Each row was made from one path, in order. Every step used is in the known rows, and no mark comes twice. Write each row's path.
Known rows
k, j, f, q, n, s: [-3.454 -0.017 -1.908 -1.476  1.482 -1.543  1.952 -1.040  1.335 -1.244
 -0.433  0.477  5.149 -0.987  1.063  0.525  1.181 -1.509 -1.617 -0.497
  3.755 -1.094 -0.862]
j, f, q: [-2.711  1.269 -0.075 -0.559  0.612 -1.607  0.300 -0.562 -0.253 -0.337
  0.022 -0.565  1.590 -1.918  0.713 -1.172 -1.206 -1.260 -1.509  0.421
  3.195 -0.355  0.346]
n, j, f: [-3.006  2.362 -0.913 -0.140 -1.836 -1.148  0.277 -1.215  0.227  1.188
  0.353 -1.338  1.270  0.586  0.426  0.758 -1.603 -1.263  0.488  1.363
 -1.147 -0.771 -1.316]
j, f: [-1.213  2.404 -0.156 -0.708  0.091 -0.232 -0.051 -0.213  0.147  0.248
  0.244 -0.843  1.776  0.061  0.207  0.044 -0.462 -0.723  0.112 -0.846
  0.397 -1.238 -0.683]
k, j, f, q, n, m: [-3.280  1.125 -1.732 -1.093  2.154 -1.581  1.088  1.079  1.631 -2.952
 -0.561  0.989  0.671 -1.413  1.218  0.044  0.138 -3.058 -1.850 -0.202
  0.462 -0.825 -0.416]
s, n, j, f: [-3.443  0.050 -1.061 -1.724 -1.785 -1.126  1.912 -1.803 -0.255  0.317
  0.025 -2.031 -0.774  0.943 -0.303  0.894 -0.350 -0.473  2.464 -0.220
 -0.577  0.140 -1.945]
j, f, q, n, m: [-2.485  0.918 -1.904 -0.574  1.359  0.706 -0.404  1.564 -0.026 -2.289
 -0.447  0.230 -0.897 -1.690  0.955 -0.770 -1.133 -1.670 -3.008 -1.930
  3.262 -0.182 -0.376]
k, j, f, q, n: [-2.655 -0.254 -1.209 -2.203  2.051 -1.799  1.148 -1.038  3.691 -0.825
 -0.272  1.104  3.525 -1.508  0.652 -0.306  0.285 -2.560 -2.040 -0.690
  1.559 -0.934 -1.517]
s, n, m, k: [-2.886 -0.729 -0.358  0.005  0.843  0.266  3.154  1.529 -1.707 -5.130
 -0.045  0.454 -3.242  1.052 -0.610  0.384  0.288  0.811  2.699 -0.788
 -1.135  1.812  0.426]
k, j, f: [-1.878  2.570  0.003 -1.286  0.781 -2.500  1.364 -0.680  1.875 -0.451
  0.180 -0.045  3.455  0.276  0.538  0.774  0.766 -2.137  1.402  0.869
 -2.134 -1.849 -0.738]
n, j, f, q: [-4.629  1.129 -0.992  0.046 -1.191 -2.520  0.715 -1.611 -0.282  0.708
  0.142 -1.062  1.107 -1.401  0.949 -0.411 -2.201 -1.657 -1.183  2.775
  1.569  0.092 -0.244]
d, j, f, q: [-4.560  1.894 -1.178 -0.759  0.320 -1.033  0.591 -1.113 -1.642  0.403
  0.077  0.109  3.886 -2.639  0.368 -0.905 -1.858 -0.562  0.940  0.499
  1.468 -0.919 -0.861]
d, j, f, q, n, m, h: [-6.238  1.255 -3.636 -1.185  2.317  1.423  1.640  2.000 -0.433 -3.300
  0.181  1.609  4.031 -1.661 -0.033 -0.563 -2.954 -0.384 -1.451 -1.472
 -0.228  0.002 -1.892]
n, s: [-0.808  0.129 -0.783  0.788 -0.587  0.015  0.873 -0.086 -2.217 -0.457
 -0.139 -0.568  1.844  0.454  0.457  0.904  0.799  1.157  0.432  0.042
  2.103 -0.169  0.589]
j, f, q, n: [-1.970 -0.325 -1.339 -1.820  1.326  0.482 -0.378 -0.543  1.947 -0.118
 -0.204  0.315  1.872 -1.751  0.303 -1.187 -1.017 -1.250 -3.278 -2.342
  4.355 -0.333 -1.485]
d, j, f: [-3.041  3.059 -1.263 -0.959 -0.229  0.268  0.156 -0.709 -1.205  0.979
  0.276 -0.116  3.908 -0.723 -0.197  0.244 -1.276 -0.121  2.568 -0.915
 -1.458 -1.808 -1.771]
n, j: [-1.928 -0.028 -0.852  0.610 -1.822 -0.982  0.399 -0.879  0.024  0.946
  0.091 -0.511 -0.583  0.518  0.249  0.791 -1.131 -0.423  0.259  2.230
 -1.640  0.392 -0.526]
h, m: [-0.874 -0.051 -1.357 -0.041  0.417 -0.836  0.639  3.341 -0.462 -2.050
  0.000  0.595 -1.871 -0.641 -0.581 -0.196 -0.495 -1.030 -1.171 -0.635
 -2.218  0.731 -2.118]
f, q, n: [-0.797 -2.718 -1.204 -0.998  1.267  0.811 -0.235 -0.220  1.712 -0.400
 -0.483  1.170  0.087 -1.789  0.129 -1.166 -0.453 -0.509 -3.531 -1.446
  3.891  0.858 -0.669]
f, q: [-1.573 -1.133  0.071  0.155  0.568 -1.298  0.381 -0.498 -0.406 -0.616
 -0.209  0.261 -0.082 -1.952  0.497 -1.148 -0.640 -0.401 -1.611  1.349
  2.655  0.781  1.015]
h, q: [-1.336 -1.635 -0.964 -0.424  1.259 -1.138  0.411  1.961  0.643 -0.817
  0.129  1.142  1.560 -0.786 -0.533 -0.453 -0.197 -0.187 -1.475 -0.477
  0.771  1.129 -2.340]
s, n, m: [-0.942 -0.994 -0.680 -0.464  0.163  0.387  1.543  1.440 -2.473 -2.922
 -0.577 -0.806 -4.842  0.443 -0.112  0.574  1.043  0.223  2.251 -1.245
 -0.709  1.015  0.525]
m, n: [-2.341 -0.611 -0.283 -0.652 -0.327 -1.323  1.494  0.228  1.476 -1.480
  0.170  0.973  1.260  1.064 -0.287 -0.465 -0.910  0.763 -0.284 -0.740
 -1.969  0.604  0.425]

Which path is each row?
[-4.997  0.810 -2.441 -1.502  3.280 -1.380  2.800  1.932  2.797 -4.731
  0.094  1.686  3.385 -0.703  0.670  0.030 -0.975 -2.501 -2.516  0.282
 -1.011 -0.041 -0.830] : k, j, f, q, n, m, h
[-2.622 -2.743 -2.125 -0.457 -0.512 -0.229  0.152 -1.114  1.745  0.512
 -0.385  0.611 -0.413 -1.224  0.360 -0.406 -1.497 -0.904 -3.153  0.788
  2.208  1.363 -1.359] : f, q, n, j
[-4.741  0.951 -2.469 -1.257  3.609 -1.536  2.600  3.592  3.376 -5.394
  0.230  3.111  3.922  0.336 -0.237  0.594 -0.162 -2.197 -1.238 -1.576
 -1.812  0.266 -3.745] : h, q, n, m, k, j, f
[-5.380  1.829 -1.210 -0.700 -2.118 -2.483  1.799 -0.938  1.744 -0.236
  0.515 -0.393  2.410  1.595  0.123  0.294 -2.392 -0.521  0.298  0.545
 -3.101 -0.184 -0.989] : m, n, j, f
[-1.493 -0.625 -2.513 -0.413  2.035  2.471  1.130  3.118  1.347 -3.762
  0.062  1.439  0.416  0.951 -0.337  0.402 -1.093  0.137 -2.352 -1.983
 -1.381  0.914 -1.072] : q, n, m, h
[-5.032 -1.253 -1.042 -1.593 -1.144 -2.433  2.399 -2.221 -0.749 -0.210
 -0.216 -1.807 -0.881 -1.018  0.239 -0.293 -0.959 -0.973  0.717  1.126
  2.035  0.906 -0.905] : s, n, j, f, q
[-2.336  0.995 -1.165  0.812  1.261  0.419  1.749  2.993 -0.961 -3.986
  0.332  0.580  0.040  0.771  0.013  0.367 -1.292  0.182 -0.519  0.825
 -2.574  0.894  0.698] : n, m, h
[-3.528  1.416  0.066 -1.125  1.337 -3.884  1.730 -1.059  1.434 -0.979
 -0.059  0.249  3.106 -1.658  1.024 -0.320  0.111 -2.577 -0.286  2.250
  0.550 -1.048  0.351] : k, j, f, q
[-4.595  0.203 -0.863 -1.834  2.766 -1.772  2.657 -0.809  4.355 -3.076
  0.199  2.353  4.806 -0.872  0.188 -0.480 -0.399 -1.958 -1.740 -0.132
  1.250 -0.122 -1.578] : m, k, j, f, q, n
[-4.319  0.660 -2.532 -0.929  2.561  0.862  1.408  2.417  1.093 -4.063
  0.156  0.884  2.000 -0.900  0.325 -0.795 -2.229 -1.079 -3.818 -1.340
  1.657  0.562 -0.732] : j, f, q, n, m, h
[-1.640 -0.029 -1.601  0.446  1.523  2.152  0.895  2.309  0.884 -4.217
  0.033  1.976 -1.061  0.786 -0.269  0.291 -0.668  0.053 -1.019 -1.978
 -0.491  1.025 -0.733] : q, n, m, k
[-4.014 -0.944 -1.329  0.056  2.839 -1.389  2.757  1.507  2.152 -5.441
 -0.280  3.068  0.287 -0.889  0.536 -0.086 -0.036 -1.683 -1.481  1.094
 -0.391  1.188  0.255] : f, q, n, m, k, j
[-6.464  0.729 -0.316 -1.095  2.193 -3.635  4.897  0.377 -0.260 -6.159
 -0.109  0.606 -0.089 -0.589  0.448  0.030  0.475 -1.782  2.492  1.372
 -0.419  0.817  0.596] : s, n, m, k, j, f, q
[-1.070 -1.906 -2.797 -0.411  2.184  1.160 -0.274  4.122  0.802 -2.756
 -0.390  1.954 -1.139 -0.484 -0.343 -0.103 -0.183 -0.717 -2.984 -2.857
  0.861  1.330 -3.055] : h, q, n, m
[-3.227 -1.082 -1.592  0.609  2.144  0.958  1.287  1.784  0.438 -4.798
 -0.201  2.243 -1.104 -1.117  0.281 -0.878 -1.321 -0.377 -2.613 -0.555
  2.259  1.877  0.258] : f, q, n, m, k
[-5.290 -1.189 -3.868 -2.086  1.433 -0.140  1.840  1.808  4.150 -1.268
  0.750  1.461  6.095  0.794 -1.073  0.206 -2.591 -0.815 -3.683 -1.382
 -0.736  1.192 -5.735] : m, h, q, n, j, f
[-2.826 -1.376 -1.314 -0.802  1.315  0.444  3.253  2.282 -1.281 -4.728
  0.083 -0.139 -1.744  1.186 -0.668  0.489 -0.059  0.804  1.368 -0.816
 -2.198  1.719  0.090] : s, n, m, h
[-2.298 -3.519 -2.940 -1.944  3.196  1.023  1.508  3.112  3.946 -2.499
  0.455  2.782  4.650  0.244 -1.514 -0.569 -1.165  0.461 -4.191 -2.740
  0.409  1.932 -4.521] : m, h, q, n
[-2.167  0.745 -2.287 -1.265 -1.121  0.949 -0.315 -1.060  2.410  1.316
  0.102 -0.464  1.516  0.731  0.065  0.789 -1.370 -1.220 -1.385 -1.453
  0.014 -0.748 -2.969] : q, n, j, f
[-6.016  3.062 -0.199  0.549  2.171 -3.692  3.322  0.991  0.103 -5.318
  0.214  1.340  1.939 -1.054  1.228 -0.081 -0.678 -2.403  0.640  3.039
 -1.067 -0.035  1.306] : n, m, k, j, f, q
[-3.494  2.685 -1.551 -0.803  2.305 -0.155  2.250  1.621  2.824 -4.618
  0.155  1.985  2.173  1.089  0.236  1.123  0.140 -1.964  0.234 -1.087
 -2.618 -0.856 -1.531] : q, n, m, k, j, f
[-4.208 -2.973 -2.360 -1.245  2.626 -0.686  3.700  4.220 -0.726 -5.589
  0.083  1.086 -0.214  0.431 -1.183  0.042 -0.291  0.682 -0.093 -1.200
 -1.337  2.935 -2.275] : s, n, m, h, q
[-3.598 -0.529 -0.278 -0.525  1.571 -2.125  4.581  1.084 -0.040 -5.895
 -0.159  1.215 -1.726  1.283 -0.270  1.264  1.629 -0.532  3.895  0.935
 -3.777  1.179  0.343] : s, n, m, k, j
